Known rows, with every way that one mark hangs from another:
j387[j402[j616[j695[j881] j807]] j614]: .03	-.29	-.21	-.07	.15	-.04	-.22	.09	.21	-.03	-.23	.35	-.18	.41	-.23	.01	.15	.58	.07	-.12	-.17	.32	-.01	-.17
j387[j402[j616[j695[j353 j881] j807]] j614]: .04	-.49	-.23	-.13	.16	-.06	-.36	.17	.27	.00	-.23	.42	-.20	.37	-.31	-.07	.15	.79	.09	-.04	-.10	.42	-.01	-.22
j107[j881[j695]]: .18	.53	.05	.10	.22	.09	.00	-.01	-.08	-.14	-.13	-.15	-.30	-.08	-.04	-.25	-.06	-.05	.12	-.04	.07	.03	.03	-.15
j387[j402[j616[j807]] j614]: .04	-.05	-.12	-.01	.01	-.13	-.06	.03	.15	-.02	-.24	.32	-.17	.21	-.19	.06	.13	.63	.12	-.12	-.10	.29	.05	-.30
j402[j616[j695[j353[j614] j881] j807]]: .01	-.46	-.18	-.18	.19	-.10	-.35	.17	.28	.01	-.22	.22	-.32	.25	-.34	-.24	.02	.67	.03	.06	.19	.28	-.10	-.23
j695[j353[j614] j881]: .08	-.21	-.07	-.06	.17	.07	-.42	.04	.09	.03	-.17	.16	-.33	-.12	-.28	-.34	-.09	.05	.33	.00	.37	.11	-.01	-.38
j402[j616[j695[j353 j881[j107]] j807]]: .02	-.28	-.02	-.09	.25	-.03	-.33	.19	.17	.01	-.17	.06	-.34	.29	-.22	-.13	.06	.48	.00	.00	.00	.30	-.05	-.03
j508[j616 j730]: .00	.03	.36	.04	-.07	-.05	-.15	.07	-.03	.20	-.14	-.11	-.34	.10	-.07	-.28	-.05	.20	.27	-.07	.03	.10	.06	-.18
j508[j387 j730]: .01	.15	.24	.01	-.03	.02	-.45	.04	-.06	.13	-.19	-.06	-.40	.00	-.05	-.25	-.11	.12	.35	-.08	.04	.05	.04	-.12
j107[j881]: .16	.29	.07	.06	.19	.05	-.18	-.05	-.03	-.03	-.14	-.06	-.32	-.02	-.12	-.20	-.10	-.21	.14	-.07	.04	.06	.05	-.22
j508[j387[j614] j616[j695 j807] j730]: .06	.17	.19	-.06	-.08	-.07	-.51	.19	.02	.14	-.34	.22	-.35	.41	-.16	-.18	.12	.54	.03	-.04	-.13	.27	-.05	-.04
j881[j107 j695[j353[j614]]]: .16	.32	-.03	.01	.15	.09	-.14	.09	-.08	-.08	-.24	.05	-.32	-.32	-.18	-.34	-.04	.04	.21	.03	.29	.12	.00	-.29
j508[j353[j614] j387 j616[j807] j730]: -.02	.35	.29	-.04	-.18	-.15	-.63	.09	-.03	.30	-.39	.29	-.43	.16	-.10	-.31	.00	.46	.23	.06	.26	.25	-.04	-.10
j632[j807]: .08	-.11	.04	-.01	.07	-.08	.03	-.05	.10	.01	-.17	.00	-.29	.14	-.15	-.09	-.06	.24	.21	-.08	.06	.09	.04	-.23
j508[j387[j402] j730]: .00	.08	.17	.05	-.06	.04	-.42	-.01	.00	.17	-.21	.09	-.30	-.01	-.03	-.20	-.08	.16	.52	-.10	-.09	.14	.10	-.12
j695[j353[j614] j881[j107]]: .06	.03	-.02	.01	.20	.14	-.47	.04	-.03	.05	-.19	.13	-.36	-.19	-.26	-.31	-.04	-.17	.31	-.03	.34	.13	.00	-.31
j402[j616[j695[j353] j807]]: .13	-.45	-.08	-.21	.13	-.19	-.15	.20	.30	.00	-.21	.13	-.28	.31	-.24	-.16	-.01	.76	-.07	.06	-.03	.29	-.03	-.17
j387[j402[j616] j614]: .08	-.11	-.02	.01	.02	-.07	-.13	-.01	.07	-.08	-.21	.28	-.17	.05	-.20	-.01	.06	.36	.25	-.15	-.12	.24	.11	-.36
j107[j881[j695[j353[j614]]]]: .16	.40	-.07	.03	.21	.07	-.21	.05	-.03	-.10	-.20	.05	-.33	-.25	-.21	-.40	-.07	.09	.16	.06	.30	.12	-.02	-.30
j508[j387[j402 j614] j730]: .03	.20	.09	.05	-.08	.07	-.53	.02	-.08	.11	-.26	.27	-.29	.00	-.13	-.16	.01	.19	.43	-.15	-.09	.19	.09	-.21
j387[j402 j614]: .20	.02	-.10	.00	.04	.05	-.13	-.03	.02	-.01	-.24	.32	-.16	-.02	-.17	-.08	.01	.03	.27	-.14	-.06	.17	.12	-.38
j616[j695[j353[j614] j881] j807]: .13	-.33	-.25	-.20	.21	.02	-.36	.15	.23	.08	-.24	.25	-.32	.18	-.31	-.30	-.03	.34	.06	.06	.26	.21	-.09	-.24
j632[j402[j616[j695[j353]]] j807]: -.07	-.61	-.24	-.18	.04	-.27	-.13	.10	.30	-.05	-.14	.16	-.27	.37	-.31	-.03	.04	.86	.13	.05	-.06	.34	.05	-.15

Rows:
.19	.28	.06	.02	.18	.09	-.07	.11	-.07	-.08	-.18	-.07	-.30	-.19	-.09	-.26	-.04	.11	.20	.00	.14	.12	.04	-.19 : j881[j107 j695[j353]]
-.18	-.52	-.20	-.08	.10	-.18	-.14	.02	.23	-.09	-.09	.05	-.28	.49	-.23	.05	.08	.59	.18	-.04	-.07	.22	.03	-.05 : j632[j402[j616[j695[j881]]] j807]
-.09	-.54	-.30	-.19	.14	-.17	-.29	.16	.33	-.01	-.10	.15	-.30	.43	-.25	-.04	.09	.81	.07	.07	.05	.32	-.01	-.09 : j632[j402[j616[j695[j353 j881] j807]]]
.01	-.10	.00	-.03	.23	-.02	-.19	.11	.11	-.02	-.17	-.01	-.32	.35	-.13	-.05	.07	.28	-.03	-.07	-.07	.20	-.05	.01 : j402[j616[j695[j881[j107]] j807]]
-.18	-.43	-.17	-.06	.15	-.13	-.32	.09	.18	-.04	-.11	.09	-.32	.37	-.28	.00	.12	.57	.20	-.01	-.03	.35	.03	-.01 : j632[j402[j616[j695[j353 j881[j107]]]] j807]
-.18	-.26	-.12	-.02	-.04	-.27	.03	-.05	.19	-.07	-.10	.01	-.27	.27	-.19	.10	.06	.65	.24	-.05	.02	.20	.08	-.19 : j632[j402[j616] j807]
.17	-.30	-.11	-.10	.07	-.06	-.16	.07	.12	-.09	-.25	.36	-.15	.20	-.24	-.06	.05	.35	.12	-.12	-.27	.29	.09	-.29 : j387[j402[j616[j695]] j614]
.13	-.07	.03	-.10	.10	-.01	-.70	.19	.15	.03	-.34	.38	-.31	.45	-.26	-.17	.17	.60	.14	.03	.02	.38	-.05	-.13 : j508[j387[j614] j616[j695[j353 j881] j807]]
.07	-.09	.14	-.11	-.09	-.09	-.72	.14	-.04	.11	-.35	.50	-.31	.24	-.18	-.19	.01	.48	.21	-.07	-.21	.37	.06	-.08 : j508[j353 j387[j402[j616[j695]] j614] j730]
.08	-.55	-.13	-.11	.16	.01	-.44	.14	.18	-.05	-.20	.40	-.20	.22	-.32	-.14	.08	.51	.23	-.08	-.13	.36	.05	-.29 : j387[j402[j616[j695[j353 j881]]] j614]
.07	.05	.20	.00	-.11	.01	-.53	.11	-.02	.15	-.33	.34	-.24	.26	-.15	-.20	.09	.30	.34	-.09	-.29	.32	.08	-.12 : j508[j387[j402 j614] j616[j695] j730]
.15	-.11	.34	-.13	-.06	-.10	-.35	.17	-.04	.26	-.26	.14	-.35	.26	-.11	-.37	-.11	.18	.07	.01	-.03	.22	.03	-.07 : j508[j353 j616[j695] j730]
.13	-.23	-.21	-.11	.06	-.13	-.08	.10	.22	-.04	-.28	.38	-.15	.35	-.23	.02	.12	.62	-.01	-.09	-.24	.33	.02	-.23 : j387[j402[j616[j695 j807]] j614]
.09	-.01	.09	.02	.23	.13	-.39	.06	-.02	.05	-.13	.00	-.35	-.07	-.16	-.23	-.04	-.11	.30	-.06	.19	.14	.04	-.20 : j695[j353 j881[j107]]
.08	-.19	.32	-.10	-.04	-.05	-.61	.21	.06	.19	-.26	.09	-.38	.22	-.16	-.38	-.04	.43	.30	.05	-.08	.28	.02	-.07 : j508[j387 j616[j695[j353]] j730]
-.01	-.24	-.12	-.11	.22	-.04	-.40	.17	.16	.02	-.24	.19	-.35	.18	-.31	-.21	.06	.43	.02	.02	.16	.30	-.10	-.15 : j402[j616[j695[j353[j614] j881[j107]] j807]]
.06	-.30	.15	-.13	-.03	-.06	-.36	.21	.07	.21	-.24	.16	-.35	.07	-.29	-.48	-.07	.35	.18	.06	.11	.24	-.02	-.26 : j508[j616[j695[j353[j614]]] j730]
-.02	-.29	-.27	-.17	.04	-.24	-.01	.10	.27	-.05	-.16	.10	-.25	.42	-.18	.06	.06	.64	-.03	.03	-.09	.24	.03	-.10 : j632[j402[j616[j695 j807]]]
.15	-.21	-.12	-.12	.22	.02	-.15	.08	.18	.04	-.18	.04	-.29	.34	-.14	-.14	-.02	.19	.01	-.04	.02	.12	-.05	-.09 : j616[j695[j881] j807]
-.07	-.28	.07	-.11	.05	-.04	-.44	.23	.16	.27	-.22	.16	-.38	.30	-.28	-.41	.03	.57	.13	.06	.21	.28	-.11	-.14 : j508[j616[j695[j353[j614] j881] j807] j730]
.11	-.07	.25	-.10	-.07	-.03	-.72	.24	-.01	.12	-.32	.29	-.37	.22	-.26	-.33	.05	.47	.19	.00	-.07	.32	.01	-.16 : j508[j387[j614] j616[j695[j353]] j730]
-.05	-.18	.24	-.08	.04	-.02	-.67	.23	.15	.25	-.24	.09	-.40	.44	-.14	-.32	.06	.67	.25	.05	.02	.31	-.07	.05 : j508[j387 j616[j695[j353 j881] j807] j730]
.00	-.47	-.30	-.24	.06	-.25	-.16	.18	.33	-.01	-.16	.16	-.27	.37	-.26	-.02	.05	.85	-.01	.09	-.02	.33	.02	-.15 : j632[j402[j616[j695[j353] j807]]]
-.19	-.63	-.34	-.15	.09	-.19	-.35	.08	.28	-.04	-.15	.25	-.30	.32	-.41	-.11	.08	.75	.23	.05	.17	.32	-.02	-.20 : j632[j402[j616[j695[j353[j614] j881]]] j807]
.14	.31	.22	-.05	-.09	-.01	-.75	.09	-.19	.14	-.32	.31	-.43	.01	-.13	-.25	-.07	.12	.19	-.08	.13	.16	.03	-.17 : j508[j353 j387[j614] j730]
.13	-.42	-.04	-.10	.09	-.09	-.05	.05	.20	-.04	-.20	.16	-.16	.20	-.15	-.09	-.04	.33	.22	-.06	-.27	.24	.09	-.20 : j387[j402[j616[j695]]]
.10	.28	.09	-.03	-.13	-.13	-.47	-.02	.11	.19	-.48	.53	-.24	.18	-.09	-.15	.06	.39	.40	.06	.13	.37	.05	-.19 : j508[j353[j614] j387[j402] j616[j807]]
